What can hang from each mark
favot: fomi zeger
bedomuk: bofun dakonud favot
zeger: vanin
numot: bofun
dakonud: bedomuk tazom
tazom: dakonud
fomi: zeso
bofun: bedomuk numot tumok

In the rows, zero is written as 128.
Known rows, with every way that one mark hangs from another
[dakonud [bedomuk favot] tazom]: [122 106 183 118  99 145 145 137 133  97 121  94 105 164 130 134 141  85
 120 138 138 147]
[dakonud [bedomuk [favot zeger]] tazom]: [158 109 188 114 105 135 142 114 140  67 124  94 123 163 161 128 139  88
 123 145 171 163]
[numot [bofun [bedomuk [favot [zeger vanin]]]]]: [222 145 124 123 146  92 132 106 136 116 171 208 164  99 155 103 103 168
 154 132 195 103]
[numot [bofun [bedomuk [dakonud tazom] favot]]]: [ 92 127 135 135 154 118 138 151 154 153 128 133 109 147 101 119 100 157
 153 116 142 108]
[numot [bofun [bedomuk dakonud favot] tumok]]: [121 135  90 137 154  99 125 135 132 171 123 155 118 111  95 117 149 174
 168 105 106  82]
[favot [fomi zeso] [zeger vanin]]: [226 186 133  79 169  98 130 112 133  81 143 188 181 117 202 127  45 120
  77 156 172 146]
[tazom [dakonud [bedomuk [bofun numot] favot]]]: [116 100 117 156  79 150 124  94 111 131 141  92 114 114 121 130 170  99
 118 140 116 127]
[bofun numot]: [160 139  78 129 127 109 129 125 116 164 136 174 147  84 118 129 115 139
 124 120 125  86]
[numot [bofun [bedomuk dakonud [favot zeger]] tumok]]: [154 136  94 136 160  89 123 115 138 144 128 157 133 107 121 112 149 177
 171 112 136  98]
[numot [bofun tumok]]: [134 138  55 123 125  87 141 118 101 174 137 180 131  76 125 135 141 154
 135 113  89  72]
[tazom [dakonud [bedomuk bofun favot]]]: [114 102 148 145  73 160 124  98 115 114 143 121 103 133 132 135 154  89
 106 142 118 150]
[tazom [dakonud bedomuk]]: [119 111 146 141  58 135 144  69 129 124 128 178  81 134 136 135 110  73
  92 136 121 123]
[tazom [dakonud [bedomuk bofun]]]: [ 86 109 119 156  59 145 135  71 115 132 137 152  96 115 132 140 128  87
  90 133 109 137]
[favot [zeger vanin]]: [210 142 124 107 127 112 136  93 129  74 172 236 191 113 197 118  72 146
 116 143 204 141]
[tazom dakonud]: [127 124 124 122  94 139 135 107 126 130 143 199 110 134 138 139  86 104
  95 133 114 118]
[numot [bofun bedomuk tumok]]: [140 152  55 136 126  71 138 108 116 194 129 197 118  66 100 123 132 160
 145 101  91  52]
[tazom [dakonud [bedomuk [favot fomi zeger]]]]: [189 128 198 114  95 131 126  74 133  77 126 114  98 152 177 124 112  66
  99 156 147 159]
[bedomuk favot]: [196 132 161 104 135 142 116 164 119 118 145 171 141 133 133 129 130 127
 128 137 131 137]
[dakonud [bedomuk [favot zeger]]]: [221 120 186 120 104 125 124  96 130  81 135 151 127 129 160 123 154  94
 125 145 172 159]
[bedomuk dakonud]: [102 131 133 128 134 137 129 132 141 137 125 198 123 141 126 133  83 139
 116 121 132 139]

Rows
[132 132 203 104 117 134 139 138 131  97 106  61  97 168 148 133 110  72
 107 143 127 151] -> [dakonud [bedomuk [favot fomi]] tazom]
[153 153  34 143 132  77 124 114 115 197 115 169 139  58  84 120 147 158
 150  96  89  42] -> [bofun bedomuk numot tumok]
[100 121 140 135 150 168 106 167 123 125 139 128 150 138 121 133 136 160
 134 128 128 173] -> [bedomuk bofun dakonud favot]
[131 133  72 146 160 107 112 144 132 175 109 121 139 108  76 112 168 173
 176 103 102  74] -> [bofun [bedomuk dakonud favot] numot tumok]
[166 134 206 100 123 123 137 114 139  65 111  60 116 164 177 127 110  75
 111 149 160 170] -> [dakonud [bedomuk [favot fomi zeger]] tazom]
[146 102 174 131  74 150 133  96 127 104 134 145  88 153 135 132 137  74
 108 146 128 137] -> [tazom [dakonud [bedomuk favot]]]
[ 55 113 121 144  83 138 148 109 118 128 123 103 115 121 127 144 127  99
  99 125 122 147] -> [dakonud [bedomuk bofun] tazom]
[ 40 112  86 145  86 126 149 109 105 136 114  86 119 111 122 145 161 110
 111 117  89 129] -> [dakonud [bedomuk [bofun tumok]] tazom]
[123 125 167 133  89 150 120  99 112 113 127  91  98 135 148 134 130  77
  95 146 109 155] -> [tazom [dakonud [bedomuk bofun [favot fomi]]]]
[107 145 106 148 138  96 136 111 147 184 129 208 104 104  99 120  82 161
 137 106 135  89] -> [numot [bofun [bedomuk dakonud]]]
[ 51 139 159 115 171 164 116 184 131 112 116  38 138 172 141 137  94 139
 118 134 117 183] -> [bedomuk bofun [dakonud tazom] [favot fomi]]
[ 86 101 119 145 106 145 136 134 114 127 126  38 133 119 113 133 175 112
 130 132 126 135] -> [dakonud [bedomuk [bofun numot] favot] tazom]
[ 72 100  79 146 107 134 135 136 101 134 118  21 139 108 108 135 210 122
 143 124  95 117] -> [dakonud [bedomuk [bofun numot tumok] favot] tazom]
[156 166  54 108 184 118 101 177  85 164 115  40 169  75 113 139 180 144
 119 130  53 107] -> [bedomuk [bofun numot tumok] [favot [fomi zeso]]]
[151 136 118 144 158 122 113 146 150 164 121 144 135 121  83 110 126 161
 160 113 139  96] -> [bofun [bedomuk dakonud favot] numot]
[ 97 129 166 126 151 143 126 165 163 130 117 133 116 176  99 122  93 141
 142 118 142 135] -> [bofun [bedomuk [dakonud tazom] favot]]
[229 181 137 102 178  82 118 128 140 144 127 151 129  99 135 119  98 133
 121 135 138 107] -> [numot [bofun [bedomuk [favot [fomi zeso] zeger]]]]
[179 124 171 114 159 145 111 139 149  80 134 158 152 163 159 122 117 144
 142 139 175 175] -> [bedomuk dakonud [favot zeger]]
[ 85 118  95 134 152 155 106 166 108 134 129 108 155 127 115 134 178 171
 148 119  94 153] -> [bedomuk [bofun tumok] dakonud favot]
[121 112 174 108 161 153 128 156 158  66 128 108 148 191 159 127 103 138
 139 140 177 181] -> [bedomuk [dakonud tazom] [favot zeger]]
[ 96 147 117 119 171 142 101 167 106 134 112  68 148 129 134 133 145 157
 134 123  81 158] -> [bedomuk [bofun tumok] dakonud [favot fomi]]
[ 43 106  97 144 160 164 121 179 129 134 129  45 158 145 108 132 146 165
 148 126 129 149] -> [bedomuk [bofun numot] [dakonud tazom] favot]
[ 83 112 170 111 152 165 131 182 150 101 124 107 127 194 126 134 104 135
 134 132 142 161] -> [bedomuk [dakonud tazom] favot]
[ 48 132  44 151 146  98 139 132 142 182  94 110 129 114  76 124 127 166
 156  93  95  64] -> [bofun [bedomuk [dakonud tazom]] numot tumok]
[ 87 105 154 135  99 156 136 141 117 108 128  67 120 141 127 139 158 100
 118 135 127 161] -> [dakonud [bedomuk bofun favot] tazom]
[137 136 132 138 152 111 126 137 146 165 133 176 113 121 100 114 110 163
 154 114 141 103] -> [numot [bofun [bedomuk dakonud favot]]]
